Each row was made from one path, in order. Every step used is in the known rows, and no mark comes twice. Write each row's path.
Known rows
v, z, u, n, s, b: [ -8   4  22  -9  -9  18 -29  55   2 -18  21  -6   6  14  10   0   7 -15
  -9 -19 -11 -12   3 -12   0   6   5   7  -2  12   8  -3  22   6  -4  12
   5 -34  31   5   3  -6  34   5 -56 -14  28   0  -8  20 -33 -13  32 -19
  -5 -20 -10  16 -18]
h, s, b, u, x: [  9  27  43   5 -19 -19 -15   0 -11 -20  18 -20   4  -3   2 -15  -8   1
 -11  34  15  -9 -14  12   1   4  14  20 -22  18   1  13  -7   0  13   1
   7 -49  -1  -1 -26 -18  20   3  17 -40 -12   0  -6  13  18   5  12  -3
 -31 -14   2  16 -20]
a, f, u, z, v: [ 30  -1 -47   7   5   5  39   1  -3 -10  10 -22  17 -10   6   3 -37 -18
  -7  17  -7 -10   2  20  -6   6  19  15   4  18   1  -3 -13  27 -43   7
   0   0  30  -8  -5 -10  25   2  -1  28  52  -4   7   9   8  -1 -21 -10
 -17 -14  30  12 -21]
l, h, s, b, u: [ 37  29  12   3 -15 -31 -33 -17  -6 -15  17  -6  16 -16  -5  12 -13   1
 -28  27   7  -7 -18  -6  -8   6  -7  -3 -27  15  -3  11  -5 -14 -11  14
   4 -38   0  10 -11  -5  29  -4  11 -38   1   1 -24   8  37   3   7  -2
 -24 -18   3  11 -23]
j, u, z, v: [ 33  -2   0 -14   1   1  19  -7  -4 -40  17 -35   4   2  -7  -3   4 -28
 -10 -17  -1  -6   2  -6  -9   4  34  16   5  31   6  -2  -9  33 -38 -14
  -2 -19  36   8 -19 -28  37 -10 -10   3  32   2 -17  11 -20   4   5  -3
 -18 -14 -11  10 -28]
l, h, s, n: [ 31  16 -15   3  -7 -20  14 -15  -2  -9  16 -14  20 -16 -18  15 -14   3
 -22  36  10 -10  -8  -4  24   1  -5  -8 -23   6  -2  10   0 -16 -21  17
   4  -5  -2   7  10  16   6  -6  -5 -31  14  -5 -30  -3  44  -1 -16  -5
 -21 -22  13  -4 -24]
h, u, n, s: [  9   0   6 -13  11   8  10  -5   1  18  17  -3  19 -11  19   5  10 -14
   5  -6 -11 -13  -4   9  -5   2  21  15  -8  10   2  15  38   2  -5  14
  10  26 -37   3  33  19  12  -7 -37 -17  13 -14 -19   5 -23   5  16 -13
  -4 -11   7  14 -23]
j, u, h, s: [ 26   4  23 -10  -3 -21  35  -4  -1 -32   3  -8  -4  -2 -15  -1  -4 -12
  -7   7   1 -10  -4  -6  -1   6  16   3 -11  18   0   6 -22   8  -4  29
   6  -9   5   6 -20 -19  31 -10 -10 -13   9 -14 -44  -2  -8  -4 -13   9
 -21 -14  -6  15 -27]
z, l, h, s, n: [-16   9 -20   6 -11 -37  43 -18  -7  -9  16 -14  19   5 -12  29 -10  -1
 -19  40   7 -15  -1  -1  27   3  -7  -1 -25  -4   2  17  -4  -7 -17   7
  -3 -11 -13   3  22  13  10  -7   0 -41  25  -3 -22 -11  64  -6 -23 -11
   1 -30  10   0 -25]
f, a: [ 37   3  21   3  -5  13  24  13   2   9  11 -21  26   7  14 -31 -12  -8
  -6  21  22  -5 -14 -13   5  -1  33  -6   5  10   8  -9  12  27 -29   4
   2  45 -18 -11  22 -18  17 -14   8   4  -6   4 -16  20  47   1 -16 -11
 -14 -21  22   7 -24]
g, z, u, h: [  9  -4 -27 -17 -11  12   8  -6  -6  -9   8   3   3  15  -2  -8   0 -12
  -1 -10 -13 -13  -7 -41   6   3  30  -7  12  22   8  -8   9  10  -2  10
   1   9  17   4  15  -7  26 -11 -39  12   0  -2  -3  27 -25  -8  -8   4
 -10 -16  -7   7 -23]
s, b, u, x: [ -5  22  50 -18  -4  -4 -38  -1 -12 -12  24 -25   9  -4  10 -25  -1   6
  -6  11  18  -7 -17 -14 -11   3  15  21 -21  23   2  13 -24  17  -2  -5
   1 -41  -7  10 -25 -25  31   2  17 -24 -33   4  -9  19   8   2   7  -8
 -10 -22   7  12 -23]
z, v: [ 25  16   2  -6  -2  -7  26  -2  -8  -5  11 -30   3   2  -4 -13   4  -9
  -1  34  13  -7  -2  -8   2   0  18  15  14  19  10  -4  -3  31 -32   4
   1   1  27  -4  26 -34  20  -5   0   0  -8   1  -1  19  -4   2  -7 -10
 -26 -28  -1   1 -24]
v, z, l, h, s, b, u, x: [-21  15  15   2 -27 -25 -30  33 -12 -30  25 -26  13  18  -4  22 -18 -13
 -20  15 -13 -17  -3   5   6   3  -5   1 -13   8   7   5  -1  -3   4   3
  -1 -44   1   9 -21 -13  37   1   1 -41  27  14 -10  12  23   0 -27  -6
  -4 -28  -6  10 -20]
b, u: [ 13   2  44 -16   0   6  11  -9  -4  -8  19 -15   9  -8   2 -30   4  -8
   0  -5   3 -10 -10 -23  -8   4  15   5  -9  15   4  -4 -30  22 -13   4
   3   2 -16  -1   1  -1   7  -7  26   0   5  -5 -14  25  14  -3  -3   6
  -7 -15 -22  11 -25]
a, f, u: [ 20  -9 -10   7  12   5  39   5  -1   2   5 -12  20  -9  10  -3 -33  -6
  -6  26   3 -10  -4   7  -8   7   9  10 -10   7  -2  -1 -21  15 -30  24
   4  -2  11 -11  11  10  17  -1   8  19  23 -14  -5  14  34  -4 -32  -6
  -7 -17  30  14 -21]
s, b, u: [ -2  22  48 -13   0  -9 -26  -7  -6 -12  17 -14   9  -6  10 -28   3   4
 -11   9  23  -3 -15 -29 -16   6  10  17 -23  16   3   6 -27  18 -10  -2
   3 -60  -1  10 -14 -18  33   0  19 -13 -28  -2 -14  20  27   1  30  -4
  -9 -19  -5  15 -23]
x, u, n, s, b: [ -8   6 -20 -16  14   9  -4   3   8 -20  14   1  12  -5  10   3   5  -9
  -2   1   4  -9   1   2  11   8   0   7 -18   9   2  14 -21   9   4  13
   6  -9  -3   2  14   9  25  -4 -32 -13 -28  -6 -11   9   1 -11  43 -19
  -3 -15  -5  18 -19]
f, u, n, s, b: [  4   5   3 -10  -1   4 -24   8   4   0  15  -1  12 -23  22  18  -9   0
 -12 -12  10  -3   0 -16 -19   5   5  18 -20  12  -1  20  -4  15 -17  15
   5 -25  -5  -7   8   7  25  -7 -28 -17   1 -18 -13  10  -4 -11  34 -22
  -6 -15  40  22 -18]
n, u, b: [ -2   7  12  -8   1  -4  27  -1  -5  -4  14  17  12 -10 -32   8 -13  -9
  -5  -2   9  -3  -8 -13 -12   5   1  13 -12  18   5  13  26  21   2   7
  14   2   8   2  13  20  33  -7  23  -5 -29 -18 -11  17  40 -10 -23  -7
  -7 -17  15  17 -22]
n, s, b: [  0  22  27   5 -15 -19  -5  -5   1   7  10  -6   7  -4  34  -4  15   0
 -14  54  35  -3  -5   9   5   6   1  17 -24  14   2   8   0  10  14  17
   5 -77   5  -3  12 -12  38  -5 -20 -22 -13  -8 -22  17   7  -6  38 -10
 -16 -16  17  16 -17]
v, z, u, b: [ -5   2  27   3 -12  14   8  52  -4 -22  20   1   4  19 -10  -7  -2 -12
  -8 -19  -4 -10  -1 -26  -8   6   1  11  12  18   8  -4  25  16  -9  12
   8 -12  30   3  -5  -1  33  -3 -28  -4  11   2   2  20   3  -2 -23  -4
  -6 -23 -17  12 -19]
u, z, l: [-19  -1 -42  -3 -17  -5  27 -14 -10  -6  18 -31  16  19   5  14  -3 -15
  -7   5   7 -13  -6   0  21   5   7  17   1  15  11  14  11  23 -23 -20
  -7 -16   5  -6  16  -3  26 -15 -12  -7  53   7  -2 -11  28 -14   1  -7
   3 -18   3   5 -23]
l, h, s: [ 46  14 -13   9 -17 -20  -8 -12  -5  -5  13 -13  19  -7  -8  22 -15  -4
 -25  39   3  -9 -17  -4   6   3  -7 -10 -16   9   0   8   8 -15 -15  18
   4 -12   0   1  17   0  18 -11  -2 -34  13  -1 -26   1  44   0 -17   1
 -25 -18   5   5 -23]
s, n, u, h, l: [ -4   2 -23 -20   0  -6  74   8  -1   0  14   3  15 -18 -40  17 -12  -2
   3   6   3 -14  10  -7  29  -1  21  -5 -19   3   2  15   3  13  -7  15
   3   8 -18  12  14  30  18  -4   6   0   3 -24 -30  -1  17  -9 -21  -8
  -5 -25  18   1 -30]
b, u, x: [  2   3  44 -23  -6  11  -2  -1 -13  -8  28 -27   8  -5   5 -20   4  -5
   4   8  -7 -15 -10  -5   0   1  26   6  -6  21   4   5 -27  21  -3  -7
   0  24 -25   0 -10 -15   8  -4  28 -13  -3  -3 -10  29 -14  -2 -33   1
  -7 -18 -12   6 -24]
f, u, n, s: [ 12  -5  -2 -12  -1  13   2   6   4   1  15  -1  14 -22  19  19  -8  -6
  -7 -12  -1  -6   2 -11 -13   2   6  10 -10  10   0  16  -3  17 -18  18
   4   1 -13 -12  20  12  12 -10 -27 -12  16 -22  -8   9 -11 -10  22 -15
  -6 -13  38  18 -18]
g, z: [ 11  -2 -15  -7  -9  10  -1 -19  -5  -4   8 -23  16   8   3 -10  -2  -9
  -5   1   7  -7 -13 -33  12   2  35   2   7  14  11  -5  -6  15  -4  -4
   3 -27  15  -8  33   6  15 -17 -10   4 -12   3 -12  28  24  -4   0   2
 -14 -13  -2   2 -23]
s, b, u, z, l: [-19  20  14 -11 -10 -15 -25 -10 -10 -19  18 -20  11   0  10 -11  -1  -5
 -12   1  14  -8 -10 -15  -7   8  12  21 -17  21   5  12 -18  22 -13 -20
  -4 -65   1  11 -21 -19  40   0  12 -15  10   8  -4   8  25  -1  37  -7
   1 -18  -4  17 -23]
x, u, z, g: [  0  -5 -63  -5  18  13  20  -5  -1 -25  23 -18   8  11 -16   1   2 -21
  -1   1   9 -11   3 -21  17   4  11   9   7  23   5  13  -6  30  -7  -8
   2  33  21   2 -22 -13  25 -10  -5  11  -9  10  20   8 -10   4  10   3
  -7 -14 -22   8 -24]

Which path is each row?
[ 20  10 -25  -8 -10   1  13 -22  -9 -11   8 -30   8   8  -3 -10  -1 -15
  -3  13   2  -7  -6 -27  10   0  41   6  20  21  14 -14  -4  25 -17  -8
   1 -17  31  -5  32 -16  19 -10 -10  10 -16   9   1  36   1   3   0  -1
 -25 -18  -6  -2 -22] : g, z, v
[  0   5 -40 -19  10   6  55  -5  -2 -16  26 -20  12 -13 -41   0 -11 -15
  -3  -4   2  -7  15   5  25  -2  18   7 -13  21   6   6  12  24 -26 -11
   2  -1  24  11  -1   6  14   2   5  16  21 -11 -12   6   1  -7   7 -16
 -10 -18  16   0 -28] : s, n, u, z, v
[-10  27  14  10 -25 -30   2  -6 -10 -25  16 -15   4   5   1  -2 -10 -10
 -17  24  11  -9 -10   9   4   7   6  20 -21  13   3  15  -3   5   6  -6
   1 -72   8   0 -20 -11  28  -1  11 -32  27   4  -1   1  37   2  42  -3
 -21 -11  -2  18 -22] : h, s, b, u, z, l
[ -2  25  36  -8 -18 -26  -2  -7   1   0  10   8   0 -15  31  -6  12  -3
 -10  41  16  -8  -6  -1  -1   8   4   8 -24  20   1   7 -19  11  19  23
   2 -55 -14   8 -14 -18  41  -1 -12 -13 -11 -12 -28  17 -24  -6  36  -2
 -16 -13   6  21 -18] : n, s, b, u, h
[ -7  -3 -37 -21  10  11  52  -4   0 -10  25 -15  20 -12 -36  -1 -10 -10
  -5 -12   5  -6   9   0  26  -1  17   4 -21  17   5  12  14  17 -19  -7
   3  -1  13  10  -1  23   7  -2   4  14  28 -15 -19   4  17 -10   9 -14
  -3 -15  17  -1 -28] : s, n, u, z
[-22  14 -19   4 -12 -41  47 -15 -10 -12  19   7  20  -2 -28  37 -19  -4
 -20  27   4 -14   1   6  17   4 -14   1 -26   1   1  20  13  -5  -7   6
   2  -6 -13   8  19  28  23  -1  13 -39   6  -9 -17  -5  70  -9 -36 -12
   3 -28  20   8 -25] : z, l, h, s, n, u, b
[ 24  23 -15   2  -7 -24  21  -9  -3 -16  19  11  21 -23 -36  26 -23  -1
 -25  25   3  -8  -5   4  14   2  -7  -5 -26  10  -4  17  17 -14 -11  15
   8  -2   3  12   4  29  15  -3   5 -28  -6 -11 -29   0  48  -1 -24  -7
 -20 -19  23   3 -22] : l, h, s, n, u, b
[  6   9  27  -4  -3   8  21  11  -7  -8  19  19   2  11  -5 -15   7  -1
  -5  -3   7 -10  -9 -35 -13   7   6  19   3  21   4   9  22  17 -17   5
   6  15  23   5  10   5  25  -2 -21 -10 -18  -7   8  16   6  -4 -22  -7
  -4 -24  -4  12 -21] : z, u, b
[  6   0   3 -20  22  15  -2  -4  -3  12  16 -11  19  -7   2  -2   0 -11
   7 -23 -12 -13 -11  -5  -8   1  23  17  -3  11   3  16  37   4 -24  10
  10  36 -36   5  27  14   8  -8 -27 -14   4  -7 -14  -3  -3   7   6 -13
  -1 -17   5   8 -25] : h, u, n
[ -8   4  11 -12  -4   9  -5  -1   2   7  12 -10  17 -13  23   1   8  -4
  -2  14   3 -11  -2   8  13   4  11  15 -10   5   4  11  -2   9  -9  15
   5   8  -9  -8  49  17   8  -7 -40 -14  17 -14 -28   3 -12 -17  19 -19
  -7 -16  12   7 -18] : u, n, s
[ 36   4 -19 -14   5  -3 -21 -11  -9  11  26 -18  24  -6   2  23  -6  -6
 -13  12 -13 -13 -17  -3  -6  -2  13  -3 -10  20  -1  16  33 -14 -19   7
   2  39 -32  13   6  -5  23  -9 -10 -33   3   3 -16  10   0  13 -51  -6
  -7 -24  17   3 -26] : l, h, u, x
[ -4   5  43 -21  -4  10  -7  -7  -1  -4  20  -5  14 -21  18 -15   9  -9
   0  -4 -11 -12  -4  -4  -3   7  21   8 -11   9   4   6 -27  17  -7   7
   3  14 -30  -3  15  16   3  -4  -6  -8  18 -13 -27  19 -25 -10  21  -6
  -4 -11 -15  17 -20] : b, u, n, s
[-12  18  19 -11  -2  -1 -37  -1   2   5  12  -9  15 -15  27   1   8   4
  -7  18  17  -8  -7   7   8   6   8  21 -15   6   4  15  -1   7  -9  14
   5 -33  -5  -2  32   5  23  -3 -42 -23   1 -11 -26   1  -5 -16  44 -25
  -8 -17  21  10 -17] : u, n, s, b
[ -5  27  35 -16  -2 -18 -31 -12  -6  -9  10  -3   3 -11   3 -19   0   8
  -5  10  18  -6 -15 -24 -12   7   9  13 -22  21   2   8 -30  19  -8  14
   1 -47  -6  15 -21 -24  39   0   8  -8 -26  -3 -22   6   6  -4  18   1
 -10 -20  -1  13 -23] : s, b, u, h
[ 20  13 -18  14   2 -19  29   8  -3  -9  -1   1  11 -16   4   5 -40  -1
  -9  34   7 -11  -6  19  -6   8   2  11 -19   8  -5   9 -22   7 -17  37
   5 -28  16  -3 -14  -5  31   7  -3  10  21 -13 -10  -3  23   0 -18  -3
 -19 -16  42  17 -19] : a, f, u, h, s, b
[-11  24  47 -21   5   2 -56  -7  -6 -12  16 -15  15 -15   7 -27  -1   7
  -5  -9  14  -7 -13 -23 -14   6  17  23 -22  14   3   8 -27  17 -22  -3
   3 -42  -2  12  -2  -2  26   2   3 -16 -23  -3 -20  10  13  -6  40 -13
  -4 -19  -1  12 -22] : s, b, u, n
[ 20  10 -18   0 -31 -15  42   6  -8  11  -2  -5  10  -6  -1  20  -5   0
   5  38   4 -17 -10 -16  15   3  20   3   3   0   6  14  -7  13 -10  24
  -1   1 -27   1  26   1  35 -17 -14 -17  14  -8 -25 -10   3  -2 -39   4
 -19 -26   4   5 -26] : u, h, l
[-10   8 -15  -7 -16 -17  30 -17  -8 -26  27 -16  17  -9 -10   7 -11 -17
 -14  -4 -18 -16   0   2  14   5  14   0 -19  13   2  10 -15   6 -16 -15
  -7  -2 -18  10 -21  13  10  -3  15 -13  59   2 -13   3  15  -1   4   1
  -1 -14 -12   8 -25] : b, u, z, l, h, s, n
[ -3   4 -36   4  -1   3   5 -10 -11   0  22 -36  11   9  -4  -5   4 -14
  -5  11  24  -9  -5 -18  16   1  23  21  15  22   7  16  18  35 -20 -16
  -1  15  29  -2 -12 -18  25 -12  -7   6  26  11   9  -2 -22   5   0   4
 -10 -16  -2  -1 -23] : u, z, g
[  7  -8  15  -5  -9  19   7  48   0 -19  21 -16   4  25  -6 -11  -1 -18
  -5 -12 -11 -12   1 -24  -1   3   3  -1  11  14  11  -8  21  13 -11  18
   6  -9  35   2   3 -14  28  -3 -28  -2  25   1  -2  24 -10  -6  -7  -3
  -6 -23 -21  10 -22] : v, z, u
[ 27  29 -15   9 -17 -29 -45 -15 -11 -20  23 -15  15 -16  -9  16 -10  -7
 -29  27  11  -9 -15 -14  -3   5   6   1 -19  19  -2  13   4  -3 -14   1
   0 -22  10  14 -36 -14  36  -2   5 -32  14  13  -7   4   7  11  11   3
 -25 -15   2  10 -22] : l, h, s, b, u, z, g
[-14   8 -11   1  -3 -32  23 -21 -11   3  16   3  22  10  -1  30  -4  -5
 -14  14  -3 -15  -9 -13  -3   5  -2   9 -16   6   2  20  27  -1 -18   3
  -1   1 -33  10  24  20  31  -9  -3 -34  -2   1 -13  -5  56   5 -45 -10
  14 -31  11  10 -24] : z, l, h, u, b
[  6  -5   8 -24   5  29  -6  11  -2  -7  20   0  10   8  -1 -16   7  -5
   2 -18 -11 -14  -7 -30  -5   5  13  10   3  13   5   7  16  11 -34   9
   4  42  10   3  29   4  11  -4 -42 -11  16  -8   2   8 -19 -13   8 -22
   2 -25  -3   7 -24] : z, u, n
[  4  10   6   2 -15  -3  -6  53  -2 -25  12  -2  -7  18 -13  -4  -6 -13
  -8   6  -4 -14  -1 -16   2   5  -3   2   2  17   6  -1  22   2   4  27
   5 -31  37   9 -24 -30  41   1 -39 -10  27   3  -7   8 -23  -5  10  -2
 -20 -21 -11  15 -20] : v, z, u, h, s, b
[ -7   6 -60   2 -20 -19  28 -16  -9 -15  23 -27  21   5 -10  31 -14 -13
 -19  14  -2 -16  -2  12  32   3  -1   5 -12   9   5  17  12  -1 -27 -14
  -8 -17   0   5   3  11  18  -9 -16 -19  64   5 -11 -20  38  -6  -3  -8
  -3 -19  11   1 -24] : u, z, l, h, s, n
[ 12   7  25 -14 -24 -11  35   1  -8  -2   8   0   6 -16  -1   0   0  -6
   5  12 -10 -18  -9 -23  -2   5  28  -2  -4   6   3   4 -29  20  -6  16
  -2  10 -43   5  -1   3  25 -10  16  -8  19  -8 -24  11  -8  -1 -27  13
 -12 -19 -21  13 -26] : b, u, h, l
[  0  -6 -85  -9   1   0  24 -10  -2 -32  21 -10  17  13  -7  27  -8 -22
 -11  -3  -9 -14  -1  -5  15   6  -5  -5  -7  16   5  12 -10   9 -13  -6
  -5   7   1   4  -3   1  32 -13 -12  -6  21  11   4  -1  33  -6   4  -6
   6 -18 -11  13 -25] : x, u, z, l, h
[ 24  15  -9 -12   4 -12 -47 -17   0  11  19   2  25 -20  14  27   1  -4
 -19   1  -7  -9 -15  -6 -14   3   7   0 -22  13  -2  17  31 -17 -20  15
   5  -3 -27  19  17  15  32  -4 -40 -31   0  -5 -30   2  -2   7   8 -16
  -6 -19  18  11 -22] : l, h, u, n, s, b
[-31  10 -10   8 -14 -27  30  33  -6 -28  21  -2  17   8 -37  38 -21 -16
 -19   2  -9 -14   9   5  15   3 -12  -3 -15   2   6  10  23  -1   1  10
   5 -31  12  11  -1  26  31   1   1 -25  26  -1 -20   4  48  -7 -32  -7
   0 -25   6   9 -22] : v, z, l, h, s, n, u, b
[ 17  -3   5 -15   8   8   7   1 -10  13  25 -25  13   6   8  -4   5  -9
   7   7  -4 -14 -12   6  -3  -3  25  15  -3  21   3  17  38   5  -1   3
   6  39 -32   4   1  -9  13  -8  -6 -24  -9  -2  -2  12 -10  15 -40  -7
  -7 -19  11   7 -26] : h, u, x
[ 31  -3  19 -15 -17 -14  43   5  -5 -21   2 -10   6  -6  -7  12   1 -11
  -2  -1  -1 -13  -5 -23  -3   5  32   1  -8   7   1  11 -26  16 -16  19
   2 -13 -14   9  -9  -5  41 -12 -10 -17  14 -13 -44   1  -1   2 -30   7
 -11 -22  -8  12 -30] : j, u, h, l
